What can hang from each mark
zipe: rofo
tapel: dema rofo
dema: rurim
rurim: dema rofo
belam: rofo
rofo: belam rurim tapel zipe
gepi: rofo

Known rows, with every way that one mark hangs from another
zipe{rofo{belam rurim}}: [-3.216  0.959  1.156  0.844  0.358  0.711  2.351  1.025 -1.184  1.526
  0.860  0.146 -2.016  1.312  0.131  1.335 -1.111 -0.423]
rurim{dema rofo}: [ 6.481  1.140  2.905  0.919 -0.332 -2.057 -0.642 -1.453  1.045  7.124
  0.785 -1.502  0.134 -0.229 -0.151 -1.984 -0.375  2.527]
tapel{dema}: [ 0.795 -1.985  1.159  1.960 -0.796 -5.036  0.441 -2.676 -0.691  6.043
 -3.181  0.670  0.223  0.253  0.078 -1.768  2.521 -1.754]
belam{rofo{rurim{dema} tapel}}: [ 4.223  0.003 -1.714  0.585 -1.185 -6.598 -1.875  1.262 -0.310  3.497
 -1.490 -0.063 -0.074  0.199 -1.525  0.679 -0.073  2.156]
rofo{belam tapel{dema} zipe}: [-3.847 -0.638 -2.516  1.486 -1.451 -0.450 -0.532 -0.424  0.026 -2.459
 -2.672  2.311  0.440 -0.939 -0.319  0.742  0.768 -1.673]
tapel{rofo{belam}}: [-0.029 -2.695 -1.732 -4.736  1.029 -0.994  0.368  1.475 -0.540  5.012
  2.523  0.584 -1.243  0.462  0.643 -0.261  2.097  0.054]
rofo{tapel}: [-4.210 -1.039 -0.433 -1.147  0.226 -7.018  2.380 -0.374  0.229  4.380
 -0.711 -0.508  0.143  1.817  0.692  0.951  1.480 -0.400]
gepi{rofo{belam tapel zipe}}: [-4.902 -4.621 -2.468 -0.851  0.793  2.008  1.496 -0.248  0.904 -4.990
 -0.146  0.398  1.199  1.587  0.444  1.519 -0.748 -0.508]
dema{rurim{rofo}}: [ 1.003  1.068  2.941  0.267  1.632 -1.421  1.032 -4.969  1.467  2.119
  0.548 -3.209  0.225  0.128  1.496 -0.990  0.627 -1.410]
dema{rurim{rofo{belam tapel}}}: [-2.123  0.198 -1.561 -0.713  1.761 -0.429 -0.110 -3.634  2.000 -3.755
  0.557 -2.230 -1.221 -1.083  1.544  2.932 -0.605 -0.713]
tapel{dema rofo{rurim zipe}}: [ 1.965  4.875  1.045  0.756 -0.952 -0.797 -1.818  2.428 -1.922  0.708
 -1.831  2.676  1.607 -1.880  0.248 -2.790  1.938 -2.672]
rofo{belam rurim zipe}: [-3.288 -2.494  1.344 -0.526 -0.017  4.991  1.529  1.133 -1.341 -5.016
  0.795 -0.316  0.069  1.722 -0.200 -0.424  0.098 -0.839]
gepi{rofo}: [-0.317 -5.686  1.051 -0.354  1.418 -2.603  2.468 -2.530  0.391  3.451
 -0.600 -1.412  0.831  2.949  0.769 -1.058  1.001 -0.741]
rurim{rofo{zipe}}: [ 1.671  2.559  3.433  1.502  0.522  0.594  1.355 -2.085  0.354  3.556
  0.477 -0.672  1.762  0.836  0.915 -2.935 -0.094 -0.862]
rofo{belam rurim{dema} zipe}: [ 0.430 -1.547  1.519 -0.686 -1.110  5.959 -0.217  2.639 -0.628 -4.021
  1.546 -0.515  0.168  0.534 -1.548 -0.804 -0.807  1.923]
gepi{rofo{belam rurim{dema} tapel}}: [ 0.457 -4.456 -2.776 -0.522 -0.027  1.041 -0.984  1.621  0.288 -6.452
 -0.171 -0.499 -0.864  0.482 -0.417  3.498 -1.716  2.494]
gepi{rofo{rurim}}: [ 0.076 -4.252  1.641  0.528  0.977 -1.027  1.901 -1.048 -0.639 -1.665
 -1.054 -1.508  0.466  3.129  0.841 -0.070  0.247 -0.877]
belam{rofo{rurim tapel zipe}}: [-0.738  1.356 -1.047  1.073 -0.427 -4.170  0.006  0.932 -0.907 -0.005
 -2.017  0.927  1.663  1.323 -0.570 -0.285  0.334 -1.098]
rurim{dema rofo{belam tapel zipe}}: [ 1.702  2.379 -0.820  0.387 -0.600  2.568 -1.670  0.726  1.436 -1.396
  1.314  0.259  0.299 -1.440 -0.546  0.629 -2.152  2.655]
tapel{dema rofo{rurim}}: [ 3.335  2.562  0.068  0.216 -0.798 -4.292 -1.816  1.300 -1.916  3.347
 -2.074  1.895 -0.139 -1.395  0.603 -1.488  2.508 -2.017]
rurim{rofo{belam tapel{dema} zipe}}: [ 0.794  2.811 -1.668  3.347 -0.986  0.825 -2.076 -1.888  0.399 -2.561
 -2.504  2.337  0.457 -2.546  0.489  0.462 -0.540 -1.416]
gepi{rofo{belam rurim}}: [-0.441 -7.303 -0.379 -0.353  1.236  2.965  1.084 -0.929 -0.621 -5.291
 -0.098 -1.267 -0.873  2.407  0.744  1.345 -0.182 -0.447]

Rows
[-5.829  3.136 -1.369  0.841  0.166 -2.041  1.833  1.951 -0.860 -0.421
 -0.064  0.966 -2.125  0.675  0.257  3.784 -1.479 -0.241]	zipe{rofo{belam rurim tapel}}
[-3.480  2.320 -0.645 -0.202  1.379  3.053  0.124 -2.740  1.949 -6.490
  1.025 -1.331  0.423 -1.373  1.094  1.558 -1.359 -1.154]	dema{rurim{rofo{belam tapel zipe}}}
[ 4.644  0.316  1.812  0.391 -0.378  5.642 -1.266 -0.363  1.033  0.821
  2.149 -0.511  0.436 -0.794 -0.798 -1.777 -1.622  2.489]	rurim{dema rofo{belam zipe}}
[-5.558  3.488 -2.426  2.481 -0.282 -3.174  0.122 -2.690  1.140 -0.193
 -2.168  1.208 -1.444 -2.626  0.065  2.848 -0.390 -2.247]	zipe{rofo{belam tapel{dema{rurim}}}}
[ 1.353  2.155 -0.162 -1.154  0.683 -4.482 -1.414 -1.931  0.448  4.153
 -1.212  0.134  0.269 -2.657  0.713 -1.574  3.104 -2.856]	tapel{dema{rurim} rofo}
[ 3.889  3.230  0.476  0.878 -0.496 -4.874 -0.991 -0.389  1.507  5.082
 -0.080 -0.828  0.084 -0.745  0.022  0.473 -0.984  2.808]	rurim{dema rofo{tapel}}
[-0.845  0.771 -0.190 -3.182  0.434  4.152 -0.063  3.805 -1.542 -2.674
  2.246  0.922  0.090  0.168  0.333 -0.662  0.862 -0.762]	tapel{rofo{belam rurim zipe}}
[-1.721  1.450 -0.930  0.310  0.341  1.582  0.174 -0.673  0.798 -2.151
  0.587  0.378  0.455 -0.197  0.768  0.939 -1.070 -0.083]	rurim{rofo{belam tapel zipe}}
[-5.539 -0.159 -2.224  1.103 -0.367  1.051 -0.677 -2.425  1.059 -6.554
 -2.188  0.745  0.585 -2.091 -0.136  1.273  0.745 -2.683]	rofo{belam tapel{dema{rurim}} zipe}
[ 0.941 -0.412  1.577  0.320  0.776  4.499  0.538 -1.636  0.461 -0.243
  1.461 -0.566  0.340  0.443  0.559 -1.697 -0.634 -0.282]	rurim{rofo{belam zipe}}
[ 5.705 -0.100  1.580  1.188 -1.461 -0.111 -1.382  1.371 -0.624  2.981
 -0.563  0.043  1.548  0.513 -2.194 -3.193 -0.152  1.666]	belam{rofo{rurim{dema} zipe}}
[ 0.999 -1.565 -0.789  0.470 -0.242 -3.003 -0.200  1.319  0.358 -2.631
 -1.166 -0.884  0.571  1.094 -0.446  1.919 -1.069  1.970]	gepi{rofo{rurim{dema} tapel}}
[-2.146  0.324 -0.937 -0.644 -1.413  2.943 -0.606  3.740 -0.101 -6.093
  0.668  0.244  0.057 -0.104 -1.266  1.600 -1.364  2.033]	rofo{belam rurim{dema} tapel zipe}
[ 0.587 -1.954  1.091 -0.667  1.887  2.298  0.279 -4.709  1.604 -1.654
  1.444 -2.960 -1.026 -0.503  1.398  0.477  0.017 -0.973]	dema{rurim{rofo{belam}}}
[ 5.884 -1.763  0.931 -0.091 -0.111  1.967 -1.321 -1.192  1.180  3.385
  1.875 -1.149 -1.212 -0.508 -0.341 -0.493 -0.957  3.027]	rurim{dema rofo{belam}}
[ 2.715  1.385  0.004 -3.274 -0.469  4.979 -1.815  5.332 -0.994 -1.699
  2.907  1.048  0.077 -1.400 -1.070 -1.062 -0.251  1.990]	tapel{rofo{belam rurim{dema} zipe}}
[ 1.021  1.109  3.369  0.407 -1.169  1.886  0.353  2.414 -0.819 -0.389
  0.400 -0.590  1.543  1.106 -1.309 -2.242 -0.285  1.451]	rofo{rurim{dema} zipe}
[ 0.504  1.678  1.243  0.889 -1.040  1.830  0.637  2.373 -0.565  2.492
  1.495  0.107 -2.163 -0.036 -1.401  1.065 -1.973  2.388]	zipe{rofo{belam rurim{dema}}}
[-1.164 -0.644 -0.743 -4.191  0.943  2.476  0.535  2.522 -0.480  2.490
  2.616  1.257  0.472 -0.007  0.031 -1.699  1.354 -0.505]	tapel{rofo{belam zipe}}
[-3.878  2.812 -2.795  2.998 -1.058 -4.483  0.151 -0.589  0.017  4.166
 -2.514  3.001 -1.650 -1.493 -0.225  2.390 -0.215 -1.128]	zipe{rofo{belam tapel{dema}}}
[ 0.430 -1.365 -1.187 -3.945  0.922  0.562 -0.307  2.883 -1.650  0.095
  2.020  0.380 -1.642 -0.014  0.649  0.574  1.433 -0.149]	tapel{rofo{belam rurim}}
[ 2.109 -0.720  1.430  1.188 -0.319 -1.228  0.301 -0.028 -1.480  2.005
 -1.321  0.110  1.480  1.762 -0.785 -2.747  0.778 -1.280]	belam{rofo{rurim zipe}}
